Each row was made from one small tree. The marks that hang from a mark follow it in brackets, in alphabetical order. Every link used is in the known rows. Write each row's tree.
Known rows
nozov(zafe(mese(kana(kinabut sifi)))): [  0  -3  -6  -2  -1 -11   5   3 -16  11 -17  19 -16 -25 -14  -5  10 -16
 -17 -25 -25  11  10]
zafe(mese(kana(kepapun kinabut)) nozov): [ 26 -20   1  -1  16 -17   2   5 -10   0   2  -1  -3   5  -2   1   3 -17
  12   1  13   3   7]
kinabut(kana(kepapun(bazom(tomev)) sifi)): [-21  19 -10   4 -14   2   0  10  19 -17   9  -3   0  10   6  10  -1 -46
 -27   0 -20   8  15]
kinabut(kana(kepapun(bazom) sifi(tomev))): [-19  19 -14   0 -11  -5   5   4  14 -21   2   0  14  -3   7   0  26 -33
 -19  16 -10   7   5]
mese(kana zafe(nozov)): [ 57  -8   0   5  18 -10 -10   3 -16  -7  -1 -19   3  14  -9 -24  17   8
  -7 -18   8   2 -16]
kepapun(bazom kana(sifi(tomev))): [  5  -4   6  -3  -7   0 -16  -5 -31   1  -9 -14  27  -8  32  -4  14  -8
 -14   4  -6   6 -13]
nozov(zafe): [ 22  14 -23  -7  -1   6   6 -15  -8   9  16   5   0   9 -25 -12 -19  37
  -6  -7   2  -5 -13]
zafe(mese(kana(kinabut sifi)) nozov): [ 22 -15  12  -3  18 -22  -9  -1 -21   2 -11   7  -2 -20  -2   4  11 -19
   5 -17  -4  12  15]
kinabut(kana(kepapun(bazom) sifi)): [-14  20 -22  15  -6   6  10   3  24 -13  21 -12   6  -3  -1 -13  11 -37
 -25   9 -14  14  10]
nozov(zafe(mese(kana(kinabut)))): [  9  -9 -13  -7  -3 -12  10  -1 -27  17 -14   4 -15 -11 -18 -12  -6  11
 -14 -20 -11   5   5]
mese(kana(kinabut sifi) zafe(nozov)): [ 32 -17  24  13  22 -12 -18   3   2 -21 -22  -1 -14  -1   3  -2  28 -29
 -11 -16 -15  13  -4]
zafe(nozov): [ 45   2  -5  -8  19  -4  -7 -21 -12   1  22  -6  15  14 -12  -1 -18  33
  17   2  23  -4  -7]
zafe(mese(kana) nozov): [ 47  -4 -10 -10  14 -21  -1  -1 -39  15   8 -11  15  -6 -12 -16   1  19
  10 -18  20   2   2]
bazom(tomev(sifi(kana(kepapun)))): [-21   5  -4 -17 -21   8  11  21  20  -2   9  15   0  10  -9  18 -11  23
  24  10  22 -22   0]
kepapun(bazom): [  9  11  -6   9   5   8   4 -26 -16  22  19 -26  11   1   8 -22 -28  26
  -7   2   5  -4  -3]
sifi(kana(kepapun)): [ -4   0  -7   5 -18  16  13  10   6   2  20  14   3   0 -10 -10   1  15
  16  19  13   2 -12]
kana(kepapun sifi): [ -1   8  -6  17   8  18  -1   0  25  -8  30   6   5   2  -9  -9  10 -14
  12   2  -2  -3   0]
bazom(tomev): [  7   4   3  -4   1  11 -10 -10 -12   4  12  -4   3  16  -6   8 -27  28
  10 -15   4 -10   0]
nozov(zafe(mese)): [ 24  14 -29  -4  -6 -14  13 -10 -34  23  15   8   6   2 -18 -21 -24  40
   9 -17   5  -5  -5]
zafe(mese(kana(kinabut sifi(tomev)))): [-12 -15  16  -3   5 -14  -7   2 -26   0 -29  12   0 -30   3   3  32 -12
   6 -19 -14   4  12]
tomev(bazom sifi(kana(kepapun kinabut))): [-36  15  -4   6  -7   5  18  12  56   5  -2   8  -8   1  -9  12  -4  27
  30  40  25   3  -8]
kinabut(kana(sifi)): [ -2  12 -23   4  -2   7  -1  -1   8 -18  18  -5   6 -14 -26  -8  16  -2
 -12  -9 -10  14  10]
mese(kana(kinabut)): [ -1 -19   7   3  11  16  -5  -9  -2   2  -4 -17 -11  -9 -12  -7   5   8
 -12  -6  -4   3   4]
bazom(tomev(sifi)): [ -3   7  -8 -17   6   6  -4  -7   5   5  13 -13   6  14 -13  10 -24  47
  20 -15  21 -30   8]

Which tree is each row?
[-28   1  26  12   1   8  -7  -7  20  -4  -4   8 -15  12  29  24 -20 -46
  -9   7 -24  -1  13]
kana(kepapun(bazom(tomev)) kinabut sifi)
[ -6 -16  15  13   1   9 -12 -13 -14   3  -4 -23   4 -12  34   0  -8 -23
 -19   5 -18  17   0]
kepapun(bazom kana(kinabut sifi))
[ 47  -3   8  11  19 -11 -15   8  -6 -14  -6  -3   1   0  -5 -19  33 -17
 -11 -24  -6   9 -12]
mese(kana(sifi) zafe(nozov))
[-37 -10  11 -15 -16   7   8  15  27 -11  -7  17 -15  10   0  34 -15  12
  24  17  14 -18   6]
bazom(tomev(sifi(kana(kepapun kinabut))))
[-13 -17  27   2  -5   5 -22  -5 -19  -2 -16 -13  -4   1  41  23 -20 -32
 -22  -4 -25  10   4]
kepapun(bazom(tomev) kana(kinabut sifi))
[-15   6  -1 -24 -18   2   6   9  -3   7   0   8   3  -3 -12  15 -18  48
  20  -5  21 -19   1]
bazom(tomev(sifi(kana)))
[-20  14   4 -20 -21  -3  12   2 -11  22  -6  -5   6  -4  12  10 -32  36
   3   3  13 -17   3]
kepapun(bazom(tomev(sifi(kana))))
[ -5  -2   3  -3   4  12  -8  16  14 -15  -3  11   8  -8  -8  -2  49 -26
  -4  -2  -6  -2  -4]
mese(kana(kepapun sifi(tomev)))
[ 11  -7   4  -4 -10   7 -14  -4 -37  12   3 -31  14  16  31   2 -31   5
 -18  -7  -1   0  -9]
kepapun(bazom(tomev) kana)
[ 43  -6  16  -5  14 -21 -20   8 -16 -24 -25   8  10   1   3  -6  48 -15
  -6 -19  -3   3 -17]
mese(kana(sifi(tomev)) zafe(nozov))
[-28  -1  22   8   4   2  -4 -14  16  -9 -11  10  -1   0  29  14   7 -33
  -2  23 -14  -2   3]
kana(kepapun(bazom) kinabut sifi(tomev))
[-22  19 -26 -13 -11  -4  13   8  26 -10  14 -25   5  19  -5   8 -17  -3
 -13   5  10 -15  15]
kinabut(kana(kepapun(bazom(tomev(sifi)))))
[-25   9  19  -3 -13  -3   0   0   8   4 -32  24  -1  -7   4  21   1  35
  22  34   9  16 -18]
sifi(kana(kinabut) tomev(bazom))
[-20 -15   9   8 -14  16  11   5  14  -7   5  17 -13  -3  -1   7  -6   3
  14  27   4   4  -5]
sifi(kana(kepapun kinabut))
[  4  -9 -15  -1  -3  -6  14  10  -5   8  -4  11 -17   0 -16 -11   2 -13
 -11  -6  -8   2   3]
nozov(zafe(mese(kana(kepapun kinabut))))
[  9   9 -25   2  -7  -5  11  21  -2  10   8  21  -2 -11 -22 -20  24 -27
 -14 -21 -13   5   1]
nozov(zafe(mese(kana(kepapun sifi))))
[-25 -18  18  -7 -17   6   6   6   5 -17 -15  29  -6  -1   6  20  10   6
  21  33   6  -1 -11]
sifi(kana(kepapun kinabut) tomev)
[ 42  -4   4  16  16  -7 -11  20  18 -23   3   2  -1  12  -4 -17  41 -41
  -7 -12  -3   7 -14]
mese(kana(kepapun sifi) zafe(nozov))
[ 23   7 -29 -10  -6 -11  12   5 -36  24   2   1   2 -10 -26 -27  -2  22
 -14 -28  -1   2  -4]
nozov(zafe(mese(kana)))
[-29   1   8  -4   6   4   4 -11  27   1   2 -16  -9  23  21  20 -34  -2
   5  12   7 -26  14]
kana(kepapun(bazom(tomev(sifi))) kinabut)
[-11  -4   6  19   8  12   7 -21  14   5  12 -16  -9  11  20  -6 -24  -9
  -5  22  -2  -3   3]
kana(kepapun(bazom) kinabut)
[ -6  31   2   6   9   0 -12  -7  19   3  -7  14  16  -3  -4   5  17  19
  20   8   4  10 -14]
kana(sifi(tomev(bazom)))
[-15  -6  10  18  13  17  -3  -8  33 -14  14   9 -11   1  -1   6   5 -25
  11  10 -11   2   7]
kana(kepapun kinabut sifi)
[-13 -16  10 -13  -2   1 -10  -8 -12   4 -12 -36   3  13  32  20 -34  10
  -8   1   6 -13   5]
kepapun(bazom(tomev(sifi)) kana(kinabut))
[-24  -9   2 -11  -7   6  13  -3   9   3  -4   2  -6 -17 -10   8 -11  45
  22  14  18  -9   5]
tomev(sifi(kana(kinabut)))
[ 13  13 -28   1 -12 -14  21   8 -21  30   6  -6   2   0  -2 -32  -6 -13
 -28  -7  -6   0  -3]
nozov(zafe(mese(kana(kepapun(bazom)))))
[-21  17  19   8  12  -1 -14 -13  27  -5 -24  16   0  -5   5  20  12   8
  19  16  -4  13  -6]
kana(kinabut sifi(tomev(bazom)))
[ -4 -20  -2  12   4   2   7   8  -7   6   5  -7 -10  -5  -6 -12   8 -13
   8  -6   1   1  10]
zafe(mese(kana(kepapun kinabut)))
